What can hang from each mark:
j942: j344
j324: j161 j225 j305 j895 j991
j305: j324 j344
j895: j324 j344
j344: j161 j942
j161: j344

Each row was made from one small tree. The marks that hang from a mark follow it in brackets, in the order of their numbers. Every link used is in the known rows. Write each row's tree.
Known rows:
j324[j305 j895]: [-14.6   4.2 -13.7 -12.1   5.8  10.0  13.6  -3.4  15.5  18.2 -15.5  11.8
  15.2 -14.4   3.4 -10.0  -1.0   9.4   1.7   8.2  -6.4  -5.8   4.5]
j324[j161 j225 j305[j344]]: [-17.3   6.9 -14.0  -9.9   7.9  22.8  14.7  -6.3  -0.1  12.2 -23.4  21.8
   1.5 -15.0  -0.3 -13.0   2.9   8.5   6.4  20.1 -13.5 -11.0  -3.3]
j895[j324[j161 j991] j344[j942]]: [-14.1   6.1  -1.6 -12.4  -3.2   6.1  19.6   1.6  -8.2  23.7 -10.0  -2.9
  19.4 -16.2   7.8 -27.3   2.4   2.6   9.1   5.9  -0.1 -11.3  -2.3]
j895[j324[j991] j344[j161]]: [-16.3   4.1   6.2  -9.2   1.5   3.6  18.8  -2.6 -15.0  20.1 -10.1   1.4
  20.9 -17.0   7.7 -12.8   6.4   3.7   0.9   4.8   0.3  -8.1   9.9]
j895[j324 j344[j161 j942]]: [-19.3   7.6   9.1 -15.6  -3.8   5.4  16.7   0.7  -8.3  25.9  -7.9   5.4
  21.2  -6.5  11.4 -33.7   6.7   2.5  -7.2   3.6  10.9   1.7   9.8]
j895[j324[j161 j305] j344]: [-17.4   6.7  -6.5 -12.3  -0.8  10.1  19.8  -4.7  -1.0  10.4 -12.1  14.7
  20.8 -23.5   7.4 -18.4   7.9   8.3  -4.6  14.7  -6.7  -6.9   4.7]
j161[j344[j942]]: [-18.9   9.0  -8.0 -11.0  -1.7  15.8  14.0  -3.8   2.2  20.6  -8.9   1.5
   6.3  -9.1   6.5 -38.4   6.7  10.8   0.9   0.3   6.7  13.4 -17.6]
j942[j344]: [-17.1   5.8 -12.5  -4.6   5.5   5.0  17.7  -1.1   5.8  15.8  -9.8  -6.0
   9.9 -17.4   5.5 -24.0  12.3  18.6  -0.6  12.7   3.1  19.6   5.6]
j895[j324 j344[j942]]: [-18.4   7.1   2.2 -14.3  -7.2   4.5  19.3   0.5  -6.0  19.0  -1.0   8.3
  19.7 -12.0   9.7 -36.2  10.2   7.9  -4.2   4.5  14.7   6.5   6.8]
j305[j324[j225 j991] j344]: [-15.1   1.6  -5.3 -14.4   7.4  10.4  15.6  -8.5  -9.5  14.6  -9.0  -1.9
  -1.4 -16.8  -4.0 -12.8   4.1   9.4   6.7   8.2  -2.9 -17.1   0.4]
j895[j324 j344]: [-18.3   5.9  -1.7 -10.9  -2.3   4.6  21.0  -3.2  -5.4  10.1  -0.7   0.3
  18.1 -20.2   7.7 -23.3  15.2  11.4  -8.2   7.3  13.2   6.3  11.4]
j895[j324[j161 j225] j344[j942]]: [-17.1   8.4  -3.7 -17.6  -5.6  14.1  19.8   1.6  -2.8  17.7 -10.0  15.6
  12.7 -10.7   9.1 -27.0   5.5   3.6  -0.3   1.5   6.3  -3.8  -7.2]
j324[j225]: [-15.5   7.0 -11.4 -10.0   2.6  13.8  15.4   0.3   4.2  10.3  -8.9  20.4
   5.0 -11.5   3.2 -13.0   3.5  10.2   0.9   4.0   5.8  10.1  -0.2]
j305[j324 j344[j161]]: [-19.7   4.9   2.4 -19.0  12.6   6.8  11.3  -9.3  -3.6  22.5  -9.1 -33.3
   3.4 -10.9  -0.5 -26.5   5.4   8.3 -10.0  18.4   5.1  -9.6  16.6]
j305[j324[j161 j895 j991] j344]: [-13.0   1.0 -12.0 -20.1  17.0   8.2  13.8  -9.4   7.3  26.4 -15.7 -56.5
   3.0 -18.4  -4.1 -13.8  -1.2   5.5   7.9  14.4  -9.7 -36.1   0.4]
j324[j305 j991]: [-12.8   4.2  -9.3  -3.1   2.1   6.4  14.7  -2.0  -2.7  13.5 -14.9  33.1
  16.3 -19.5   1.7  -9.4  -2.1   8.9  13.1  11.8 -11.7  -2.0   3.8]
j305[j324[j895] j344[j161 j942]]: [-18.4   3.7   2.8 -26.3  11.5   8.0   9.3  -6.2   8.2  38.1 -13.9 -43.0
   5.4  -0.4   1.3 -32.5  -1.8   2.1  -5.2   9.3   3.2 -23.6   8.6]
j324[j225 j305 j895[j344]]: [-14.4   4.1 -13.3 -11.8  -1.8  15.0  19.9  -4.3   5.2  12.6 -18.7  35.6
  13.9 -15.2   5.8  -3.8   7.0   8.1   3.2   5.9  -9.2 -13.4  -6.1]
j324[j161]: [-14.7   8.7 -15.0 -10.6   8.9  10.7  13.8   0.6   9.0  15.7 -11.6 -17.9
   9.1 -15.5   3.0 -20.6   1.4   9.5   0.6  15.9   3.7   6.3   2.9]
j895[j344[j161 j942]]: [-17.3   8.5   2.6 -12.0  -2.3   7.9  15.4   2.0  -6.9  27.0 -13.9   3.6
  17.2  -4.3   9.6 -33.4   5.3   3.9  -2.0  12.6   8.4   4.1   5.9]
j895[j324]: [-17.6   6.2  -3.7 -12.0   3.7   5.2  15.6  -1.4   4.3  12.2   0.2  -0.2
  14.2 -16.8   5.2 -21.1   6.2  10.9  -6.9   2.5  12.0  10.9  12.0]
j324[j161 j991]: [-11.7   6.2 -14.2  -7.1   8.9   8.6  14.6   0.4   1.9  18.6 -14.8 -13.8
  10.3 -18.4   1.4 -12.7  -2.8   6.6  12.8  13.4  -5.2  -3.9  -1.1]

Which tree is each row?
[-17.0   6.5  -8.1 -13.9  -3.4  16.1  20.7  -3.5  -2.9   7.0 -14.6  39.4
  14.9 -21.2   7.1  -9.9   6.6   6.5  -1.8   8.1  -8.9  -9.0  -3.8]
j895[j324[j161 j225 j305] j344]
[-16.2   6.7 -21.7 -16.9   8.3  26.0  15.6  -6.4  15.1  16.5 -21.5 -16.7
  -1.7 -13.9   4.1 -10.2   3.4   7.4   2.7  -4.5  -7.1 -11.5 -31.1]
j324[j161[j344] j225 j895]
[-18.6   2.5   5.9  -8.1   8.7   9.7  13.4  -8.2 -13.9  23.5 -18.2  18.5
  14.8 -16.1   1.9 -11.5   1.5   4.1   6.3  10.8 -13.4 -18.7  14.5]
j895[j324[j305[j344[j161]] j991]]
[-17.9   5.5  -9.1  -7.3   4.1  19.7  15.2  -7.2  -4.7  10.5 -17.1  38.3
   3.4 -14.0  -0.1 -14.2   7.7  11.4   4.8  15.5  -7.3  -2.9   2.9]
j324[j225 j305[j344]]
[-16.1   2.2   1.2 -16.5  10.5  11.0  12.8  -8.2 -12.1  21.6 -15.0  -4.2
  -0.1 -11.5  -2.5 -10.9   0.1   4.1   4.4   8.4  -6.3 -22.9   3.6]
j305[j324[j225 j991] j344[j161]]
[-16.5   2.3   2.8 -14.8  12.9   4.3  12.1  -9.2 -10.7  25.2 -12.4 -27.2
   5.5 -13.8  -2.3 -18.7   0.9   5.5   1.6  16.0  -4.3 -18.7  12.3]
j305[j324[j991] j344[j161]]
[-11.6   5.4 -14.0  -5.9   6.2  10.0  14.2  -1.4   2.4  16.5 -20.4  16.7
  14.4 -21.0   1.3  -8.2  -5.8   6.3  14.7  16.2 -17.5 -10.1  -2.2]
j324[j161 j305 j991]
[-13.9   4.0 -14.6 -25.9   4.6  12.8  19.1  -5.1  11.5  16.1 -12.9 -25.9
   5.8 -16.6   3.3  -9.9   3.8   5.7  -4.8   6.7  -2.6 -23.9  -9.7]
j305[j324[j161 j225 j895[j344]]]
[-14.1   3.7  -4.7  -9.6   1.8   9.3  17.3  -0.2  -3.8  11.9  -5.9  27.6
  10.5 -16.9   3.4  -4.8   0.7   6.4   7.9  -7.4   1.4  -2.5  -0.8]
j895[j324[j225 j991]]
[-11.2   6.1 -15.8  -8.6   6.9  14.5  15.5   1.3   1.8  14.7 -18.2  10.5
   4.5 -15.6   1.1  -3.9  -4.0   5.4  15.0   6.1  -7.9  -6.6  -9.8]
j324[j161 j225 j991]
[-14.6   7.7 -16.7 -11.1   3.8  19.2  14.3  -1.0   8.1   9.8 -20.5  34.2
   7.7 -15.3   2.7  -8.0  -3.0   7.4   4.9  11.7 -12.8  -2.5  -7.2]
j324[j161 j225 j305]
[-13.0   4.3  -9.8 -11.2   2.9  14.9  16.2  -1.6  -0.1  11.9 -17.6  42.2
  12.4 -20.4   3.2   0.4  -6.0   3.5  11.6   0.3 -17.6 -15.2  -6.5]
j895[j324[j161 j225 j305 j991]]
[-17.1   7.0  -8.7 -13.9   4.4  10.8  14.4  -2.6   8.2  12.5 -11.3  12.4
  16.8 -20.8   4.8 -16.5  -0.9   7.7  -3.1  10.3  -7.2  -2.2   6.5]
j895[j324[j161 j305]]
[-17.4   8.3 -11.3 -24.9   0.0  20.8  13.5  -6.2   6.7  18.2 -10.7  -5.3
  -2.8 -10.6   3.5 -32.5  -0.3   6.2  -2.5  -3.0  -2.5  -6.6 -30.4]
j305[j324[j161[j344[j942]] j225]]
[-13.2   6.3 -20.0 -17.1  10.4  17.7  14.6   0.5  19.3  18.0 -19.1 -11.3
   3.9 -10.5   2.9  -5.2  -2.7   5.0   4.1   2.8  -2.8 -11.5 -10.2]
j324[j161 j225 j895]
[-14.0   2.0  -6.8  -8.7   5.3  11.8  13.2  -4.5   1.0  31.8 -22.5  11.4
  12.2  -9.2   0.5 -19.1  -2.8   4.5  19.1  10.5 -13.0 -25.1   0.1]
j324[j305[j344[j942]] j895 j991]
[-14.2   6.0 -17.9  -7.7   2.3  25.2  16.3  -8.0  -2.3  11.4 -25.8  35.4
   3.1 -21.6   2.4  -4.2  -1.1   7.0  15.3   1.2 -24.4 -12.3 -32.3]
j324[j161[j344] j225 j305 j991]
[-14.8   4.7   1.5 -11.1  -8.7   9.0  21.0   1.2 -13.3  19.1  -7.6  36.7
  15.8 -12.3   7.8 -19.7   5.4   3.8  10.0  -5.6   3.2  -6.5  -5.8]
j895[j324[j225 j991] j344[j942]]
[-16.1   6.3  -0.7 -16.9   1.4   7.9  15.1   1.2   4.5  33.4 -17.9 -13.2
  17.7  -1.9   9.4 -26.5   2.6   1.1  -0.5   6.5   4.3  -9.9   1.9]
j324[j895[j344[j161 j942]]]
[-14.5   3.2  -8.8 -15.8  13.0   7.4  14.3  -8.5  -3.9  20.4 -12.3 -40.3
   2.6 -20.9  -4.1 -20.3   2.0   8.1   6.1  20.5  -6.1 -22.5   4.4]
j305[j324[j161 j991] j344]
[-11.2   4.7 -11.4 -12.6   2.2   8.2  18.2   1.7   3.5  30.8 -20.3 -21.2
  16.5 -11.6   6.0 -20.3  -1.2   1.3  15.9   8.6  -5.6 -23.4 -10.0]
j324[j161 j895[j344[j942]] j991]
[-13.6   5.8 -18.4 -14.1   9.4  13.9  13.1  -2.1  20.0  20.2 -21.0  -5.0
  13.2 -15.9   2.9  -9.5  -4.5   6.5   3.8  12.8 -12.0 -13.6  -1.7]
j324[j161 j305 j895]
[-14.9   5.9  -7.5 -14.9  -2.0   7.9  18.0   0.8   6.7  26.7 -11.8  -9.8
  16.8  -7.3   8.3 -28.9   6.5   6.6   2.3   7.1   9.0  -5.2  -1.0]
j324[j895[j344[j942]]]
[-15.5   3.1  -7.0  -1.7   6.7  10.7  15.0  -7.6 -10.1  16.6 -17.9  21.2
  10.3 -19.5  -1.5 -14.4   4.6  10.2  14.2  20.4 -12.4 -11.2   7.3]
j324[j305[j344] j991]
[-17.4   3.2   3.2  -9.4   0.0   8.8  14.4  -4.8 -10.3  24.4 -12.0  29.4
  15.5 -14.0   2.3 -26.7   1.1   5.5  12.4   7.9  -7.5 -13.4   7.3]
j895[j324[j305[j344[j942]] j991]]
[-14.7   6.7 -16.1  -7.0   7.5  16.6  15.9  -6.8  -2.4  16.5 -17.4 -16.8
   4.9 -21.7   2.5 -17.1   3.1   9.1  11.2   6.0  -9.8  -4.1 -22.6]
j324[j161[j344] j991]
[-13.1   4.4 -16.6 -26.3  10.5  13.0  13.6  -3.5  21.0  17.7 -12.1 -26.2
   1.4 -12.7   0.5  -8.3  -5.2   5.5  -3.1   0.9  -3.0 -20.0  -8.1]
j305[j324[j161 j225 j895]]
[-17.1   5.4  -5.4 -12.4  -1.3  13.6  16.1  -2.5   3.5   6.7  -7.7  53.8
  12.9 -16.4   5.0  -8.2   1.1   8.8  -2.5  -1.8  -3.7   2.4   2.9]
j895[j324[j225 j305]]
[-12.3   2.8  -7.9 -15.9   3.1   6.5  15.4  -3.4  -0.6  12.7  -5.4  12.2
   4.6 -16.2  -0.7  -7.1  -2.2   7.9   5.7  -0.3  -1.7  -8.2  -2.5]
j305[j324[j225 j991]]
[-14.7   2.7  -2.5  -7.4  -6.6   9.9  22.1  -4.4 -13.6   7.6 -11.7  58.8
  18.6 -22.6   6.0  -2.7   6.4   6.8   8.3  -0.3 -11.3 -12.2  -2.2]
j895[j324[j225 j305 j991] j344]
[-19.7   7.8   3.5 -12.0   7.5  11.8  10.5  -1.5  -5.1  31.8 -15.9 -11.8
   7.1  -0.9   3.7 -36.2   3.1   4.4   1.6  16.2   6.8  -0.3  10.6]
j305[j344[j161 j942]]
[-15.3   1.4  -3.8  -8.5  13.7  12.7  12.1  -7.9  -1.3  30.0 -27.9  -0.9
  11.8 -11.6   0.0  -5.2  -2.7   2.8  13.4  14.0 -19.9 -30.5   5.9]
j324[j305[j344[j161]] j895 j991]
[-16.5   7.0 -20.2 -15.6  10.7  20.1  14.6  -7.0  15.9  20.0 -18.5 -38.5
   3.9 -16.7   4.2 -18.5   4.1   9.2   0.2   2.5  -3.8  -8.7 -22.8]
j324[j161[j344] j895]
